What can hang from each mark
kidob: tubos
denas: tubos
tubos: denas kidob kosito
bosu: rezeval sokom
kelab: kidob kosito nibigoz rezeval soke
sokom: bosu
kosito: tubos
gefas: soke
rezeval: bosu kelab
nibigoz: kelab
soke: gefas

Each row was made from one small tree. The marks that hang from a mark follow it in brackets, in alphabetical order. Every link used is in the known rows. Write each row's tree.
Known rows
bosu[rezeval[kelab] sokom]: [  7 -16  33  13   8   5 -19  -5  -6   4   0 -33 -21   2  -1 -15  17   2
  13  16  -1  33  24  -9   7  -6 -55 -16 -19]
gefas[soke]: [  6  12   5   9   4   3   5  -2 -17   8   0   1   0  18  -1  11 -11  -9
   6  -1  -3  -3 -12  -6   6   8  13   7   5]
bosu[rezeval[kelab[nibigoz soke]] sokom]: [ 40 -28  48  10  11 -11 -13  -3 -11  -1 -33 -28 -12  21  -4 -25  14   5
  16  23   9  32  22   1  14   0 -88  -7 -28]
rezeval[bosu kelab[nibigoz]]: [ 37   7  20  18  13 -19  -4   1 -13 -12 -24 -14   1  23   9 -21   2 -14
   2   8  -4  11  13  -2   6   1 -83  -7 -25]
kelab[rezeval]: [-30   4  12  -5   0 -11  -7   3  11   2   7  -6   8  -1   2  -6  12  -9
   6   3 -11   7  -1  14  -9   4 -30   9  -6]
nibigoz[kelab[kidob rezeval soke]]: [-40 -24  47   0 -12 -23  -6  39  23  22   8  11   2  16  13  -7  26 -12
  11  20 -12   9 -17  30   7  -6 -45  -2  -9]
tubos[denas kosito]: [ 11   2  37  -2  39  20 -24   5  10 -17 -12  -7  -3  12  -1   8   5  -6
  -6 -11  14 -13   0  -4   3  11  -3 -11   2]
kidob[tubos]: [ -8 -18   1  13 -12  -4  -2  12   3  10 -11 -22  -8  -7   7   1   2  -3
  -2   8  -5  -6   2  15   9  14  -9 -11   9]
kelab[kidob[tubos] rezeval]: [-55 -21  14   4 -17 -22  -3  21  15  26  15 -23 -12  -1  22  -9  25 -17
   6  19 -26   3  11  44   4  14 -30 -10  -1]
bosu[rezeval[kelab[kidob]] sokom]: [-13 -22  31   7  -2  -4 -14   2  -4  19  14 -26 -34  12  10 -17  29  -3
  18  24  -7  36  34   5  12  -6 -51 -24 -28]
kelab[kidob[tubos[denas kosito]] nibigoz]: [  5 -17  43   1  22   2 -28  21   1  -3 -26 -31 -17  30  25  -4  20 -25
  -5  11  -8 -13  20  31  14  24 -24 -26   1]
kelab[kosito nibigoz rezeval soke[gefas]]: [ 15 -44  21  -9   9 -47  10  23  35  10 -33 -26  38   8   8 -17   3 -27
   4  32 -27   8   5  18  -7  11 -56  28 -10]
bosu[rezeval]: [ -3   6  20  -4  -4  12  -3  -6  -4  -2  -3 -14  -9  -5   2  -4  24   9
   2   2  -3  10  10  -5   5   4 -13 -11  -7]
kidob[tubos[kosito]]: [ -2 -33   8  16  19   9 -12  10  13   1  -9 -22 -17  -6   2  10  -5 -12
   0   5   2 -13   6  16   6  18   1  -7   7]
nibigoz[kelab]: [ -7  -2  29   5  -5  -2  -8  28   0  -2  -2   1   1   6   5   0   0 -11
   1  10  -3   1 -15  -4   7  -5 -11  -9   0]
nibigoz[kelab[kidob rezeval soke[gefas]]]: [-37 -30  36   2  -7 -28   0  56  24  35   4  -5   3  22  22  -8  16 -13
   8  41 -20  10 -13  24   6 -10 -41  -3  -3]
nibigoz[kelab[soke]]: [ 10 -17  35  10  -2  -7  -1  29   6   5 -18  14   5   9   1   1   4   3
   6   9  10   1 -23   0  13  -7 -23  -6   3]
kelab[kidob kosito rezeval]: [-39 -29  13 -13  -5 -33   3  11  37  14  19  -2  10 -12  15 -12  25 -33
   8   8 -30   8  10  26  -5   5 -19   9 -14]
nibigoz[kelab[kosito soke[gefas]]]: [ 19 -55  29   4   4 -30  10  49  35  18 -24  -7  21   0   7  -5  -1 -20
  -2  27 -11   3 -17  -4  10  -4 -19   4   4]
nibigoz[kelab[kidob kosito]]: [-15 -37  26  -3 -10 -28   1  38  26  12   7   4   3  -2  15  -8  14 -36
   3  15 -25   5  -2   6  11  -3   0 -10 -10]
rezeval[kelab[kidob[tubos] nibigoz]]: [  0 -44  17  13  -7 -26   0  22 -13  13 -16 -23 -13  22  16 -20  15 -24
   3  34 -20   5  30  29  17  14 -58 -30  -9]
kidob[tubos[denas]]: [ -2   3  33   8  -1  12 -20  16   7   3 -20 -29  -3   3  11  -1  17  -1
 -10   0   2 -11   3   7  10  20 -19 -20  17]
rezeval[kelab]: [  5 -26   7   8  14  -7   0   8  -4   3  -4  -2   1   6  -5 -10   5  -4
   4  13   1   6   6  -6   7  -2 -36 -11  -4]
denas[tubos[kidob kosito]]: [ -9 -24  -3 -14  37  21  -4 -20   8 -35 -11   6   3   5 -13  14  -8  -4
  -4  -6  11 -23  -7  -7  16  10  -3 -22  20]
kosito[tubos]: [ -6 -20   0  -4   8   4  -4  13   7 -21 -17   7  -3 -21   0   3  -5  -1
  -4   2  -3   0   6  -1  11   0  -9  -7  -1]
sokom[bosu[rezeval[kelab[kosito]]]]: [ 33 -70  26   7   9   3   2  -5  19  11 -17 -35  -7 -24  -3 -23  35 -15
   9  10 -25  31  18 -15  14   2 -64 -14 -22]
bosu[rezeval[kelab[kosito nibigoz]] sokom]: [ 34 -38  44   2  10 -22 -13  -5   6  -6 -21 -41  -2   2   0 -29  16 -26
  11  21 -18  36  34  -6   6   3 -75   0 -31]
rezeval[kelab[kosito]]: [ 16 -54  12   3  14 -21   5   6  22   4 -11  -6  11 -11 -10 -13   6 -24
  -1   9  -9   6  12  -8   4   7 -35  -5  -8]
nibigoz[kelab[rezeval soke[gefas]]]: [-19 -21  37   5   1 -22  -4  50  21  19 -12 -11  16  13  12  -5   5  -7
   5  31  -8   6 -22  13   3  -5 -50  11   0]
kosito[tubos[kidob]]: [-16 -20  -9 -11  14  20  -6   3  -1 -38 -29  15  19 -28   4   7  -8  -2
  -2  -7  -1 -20   9   2  18   8  -6 -17  -4]
bosu[rezeval[kelab]]: [  1 -18  27   2   7   5  -4   0  -7   2  -8 -15 -10  -5  -6 -15  28   6
   5  15  -5  16  19  -9   9   4 -50 -16 -11]
rezeval[kelab[kosito nibigoz soke]]: [ 48 -68  26   3  19 -36  13   8  18   5 -46  -2  24   8 -11 -22   4 -21
   2  16  -3   7  10   3   8   6 -68   0 -13]

Write each row's tree
[-10   0  22 -15  23  31 -22  10  -1 -42 -39   4  24 -16   8   5   8   2
 -13 -13   4 -27   8  -5  24  15 -18 -24   1]
kosito[tubos[denas kidob]]
[ 11 -47  59  -9  27   8 -21  20  26 -25 -45 -19   6 -32  -1 -14  39 -12
  -8   7 -17  12  24 -18  26  12 -65 -30 -10]
bosu[rezeval[kelab[kosito[tubos[denas]]]]]
[ 20   9  19  30  13  -8 -20  -2   1   3   1 -23 -14  12  13 -19  -7  -6
  11  -1   8  27   9  -8   3 -10 -70  -4 -25]
rezeval[bosu[sokom] kelab]
[ -3  24  32  23   2 -16 -19  -2  25  12   0 -20  -1  11  14 -14  -2   2
  17 -14   5  28  -8  14  -7  -4 -79  22 -24]
kelab[rezeval[bosu[sokom]] soke]
[  4 -16  38   7  31  20 -26  16  15  -4 -20 -28 -12   5   5   8  10  -9
  -8  -1  10 -19   3  12  12  20 -12 -19  12]
kidob[tubos[denas kosito]]
[ 15  13  22  10   8 -33   2  18  13  10 -28 -24  20  28  21 -20   0  -8
   3  16 -11  12  -3  14  -9   1 -90  22 -18]
kelab[nibigoz rezeval[bosu] soke[gefas]]
[  0  18  22  23   5 -21 -17  15  26  21  -1 -36  -1  20  23 -14  -9   1
  15   7  -1  30  -5  10 -10  -8 -77  26 -20]
kelab[rezeval[bosu[sokom]] soke[gefas]]
[ 48 -86  36  11  15  -1   9  -4  25  20 -30 -26  -2 -15 -10 -25  34  -3
  13   8 -15  33   7 -12  19  -1 -76 -15 -18]
sokom[bosu[rezeval[kelab[kosito soke]]]]
[-20  41  25  19  -2 -10 -27  -8  18   0  16 -26  -7   7  19 -14   0 -11
  14 -12  -7  29   2  12 -15  -5 -62  18 -28]
kelab[rezeval[bosu[sokom]]]
[ -6 -13  21  39  -7 -17 -20  17   7  27   7 -39 -36  14  31 -20   6 -16
  14  13  -7  25  23  20  13   3 -71 -22 -24]
rezeval[bosu[sokom] kelab[kidob[tubos]]]
[  0   1  29 -10  44  40 -22  -4   6 -29 -17   0  17   5   1  10   4  -6
  -5 -19  16 -34   2  -1  11  20  -4 -17  -2]
tubos[denas kidob kosito]
[ 15 -25   3  -3  -1 -32  14  25  -4  22 -20  -8   2  39  18 -12   1  -6
   2  35 -10   4  12  17   8  -1 -23  -7  -8]
kelab[kidob nibigoz soke[gefas]]
[-33 -49  40  -8   4 -23 -14  41  42 -21 -22  -1  20 -39   7  -3   9 -36
   0   9 -34   8  -8  12  11   0 -45   5  -9]
nibigoz[kelab[kosito[tubos] rezeval]]
[ -8 -20   8   6 -18 -18   0  19  -9  14 -14 -22 -15  16  22 -12  12 -20
   3  22 -22  -1  22  33   9  14 -21 -18  -4]
kelab[kidob[tubos] nibigoz]
[-39 -34  24  10 -17 -25   0  23  26  31  -2 -15  -7  -2  17  -7  23  -5
   9  19 -10   5   4  47  10  16 -46  -3   1]
kelab[kidob[tubos] rezeval soke]
[ 38  14  21  26  13 -18 -20  -2 -11  -7 -16 -27  -8  30  15 -28 -10 -17
  10   4   0  29  18  -3   1  -6 -91  -1 -32]
rezeval[bosu[sokom] kelab[nibigoz]]
[ 21 -41  15  14  22 -20  -7  18  27 -21 -32  -4   7 -32   4 -16   1 -25
  -5  -4 -16  11  12  -9  14   2 -67 -11 -20]
rezeval[bosu kelab[kosito[tubos]]]
[-36  -6  41   8 -12 -38 -10  38  37  11  18  -6   8  -4  31 -16  23 -42
  10   3 -38  16 -11  20  -1  -2 -59   2 -26]
nibigoz[kelab[kidob kosito rezeval[bosu]]]
[-13 -17  14   3   7 -19   4  21  22  22  -8 -16  15  10   5  -5   2   1
   3  22  -6   6  -5  14  -3   2 -40  21   2]
kelab[rezeval soke[gefas]]
[  6 -31  11  -1   4 -23   4  11 -17   8  -7  -2  -5  27  10 -19  12 -19
   4  28 -18   9  26  13  11  -2 -48 -25 -20]
rezeval[kelab[kidob nibigoz]]
[-29   0  16 -12 -10 -29  -2   6  -1   5   5  -5   3  21  19 -16  21 -24
   9  18 -26  10  15  33  -6   5 -44   4 -20]
kelab[kidob nibigoz rezeval]
[ 24 -51  12   4   9 -36  13  31  -8  26 -25 -10   1  42  12 -20   4 -11
   5  49  -8   8  21  13  14  -3 -57 -20 -12]
rezeval[kelab[kidob nibigoz soke[gefas]]]
[-14 -25  35   7 -12 -15   1  36   8  18   0  16  -7  19  10   0  12  -3
   7  14   1   3 -15  14  17 -11 -13 -17  -3]
nibigoz[kelab[kidob soke]]
[ 12 -41  37   5  11 -10 -14  -4  22   4  -4 -35  -8 -12  -4 -22  23 -17
  13  15 -13  32  27 -11   5   2 -52  -3 -23]
bosu[rezeval[kelab[kosito]] sokom]
[ 45 -38  30  10   6   8  -6 -11 -18  -1 -30 -36 -10  10   1 -29  34  -6
  11  20 -19  29  22  -9  15   1 -88 -23 -23]
sokom[bosu[rezeval[kelab[nibigoz]]]]
[-24 -17  49   4  -4 -18 -12  34  19   6  -9   4  15   6   1  -5  13  -5
  11  14  -3   6 -24  17   5  -4 -52   7  -2]
nibigoz[kelab[rezeval soke]]
[ 17  26  39  20   1 -30 -22  -3  10  -2 -20 -25   5  24  18 -25  -6  -9
  18  -8   1  30  -3  21  -9  -4 -95  25 -32]
kelab[nibigoz rezeval[bosu[sokom]] soke]
[  4 -11  30  -3   2 -25  -2   6   6  -2 -24  -2  21  17   1 -13   8  -5
   7  11  -1   8  -3  26  -5   7 -63  20 -10]
kelab[nibigoz rezeval soke]
[ -2 -46  35   5   1  -5   3  12  -1  22  -3  -3 -19  14  -1 -15  37  12
  10  21   3  19  19   8  20  -1 -55 -30 -16]
bosu[rezeval[kelab[kidob soke]]]
[  4 -50  12  -5  -1 -27  18  12  30  24  -6  11   3  -6   4  -6  12 -13
   4   2  -9   5   4  15  10   1  -5  -2  -7]
kelab[kidob kosito soke]
[ 24 -42  24  12   6  20  -8  -9  -7  11  -9 -33 -20  -5  -1 -19  33   6
  11  10 -14  29  16 -13  15  -1 -66 -26 -13]
sokom[bosu[rezeval[kelab]]]
[  0 -50  13  10  13 -28   0  24  29  -8 -13   2  -7 -21  19 -18   7 -28
   0   0 -25  15  22   2  19  -1 -61 -23 -27]
rezeval[bosu kelab[kidob kosito[tubos]]]
[ 11 -50  34 -10   5 -29   5  10   5   4 -15 -19  -3   3  10 -27  38 -30
   9  27 -32  21  37   9  13   8 -58 -22 -29]
bosu[rezeval[kelab[kidob kosito nibigoz]]]
[-37 -22  14  -3   2 -32  -7  19  43 -10   1  -5   2 -27  29 -13  17 -34
   3  -9 -36  17  11  23   3   3 -58   3 -26]
kelab[kidob kosito[tubos] rezeval[bosu]]
[ 17  21  32  10   2 -28  -4   4   9  -4 -25  -7  17  18  12 -20   4  -7
   9  -6  -3  11  -6  24  -5   9 -92  19 -20]
kelab[nibigoz rezeval[bosu] soke]
[ 25 -16  17  27  15 -23 -13  -1  29   5  -4 -29  -3  -3   8 -22  -6 -26
   9  -5  -5  30  13 -13  -1  -5 -66   6 -29]
rezeval[bosu[sokom] kelab[kosito]]
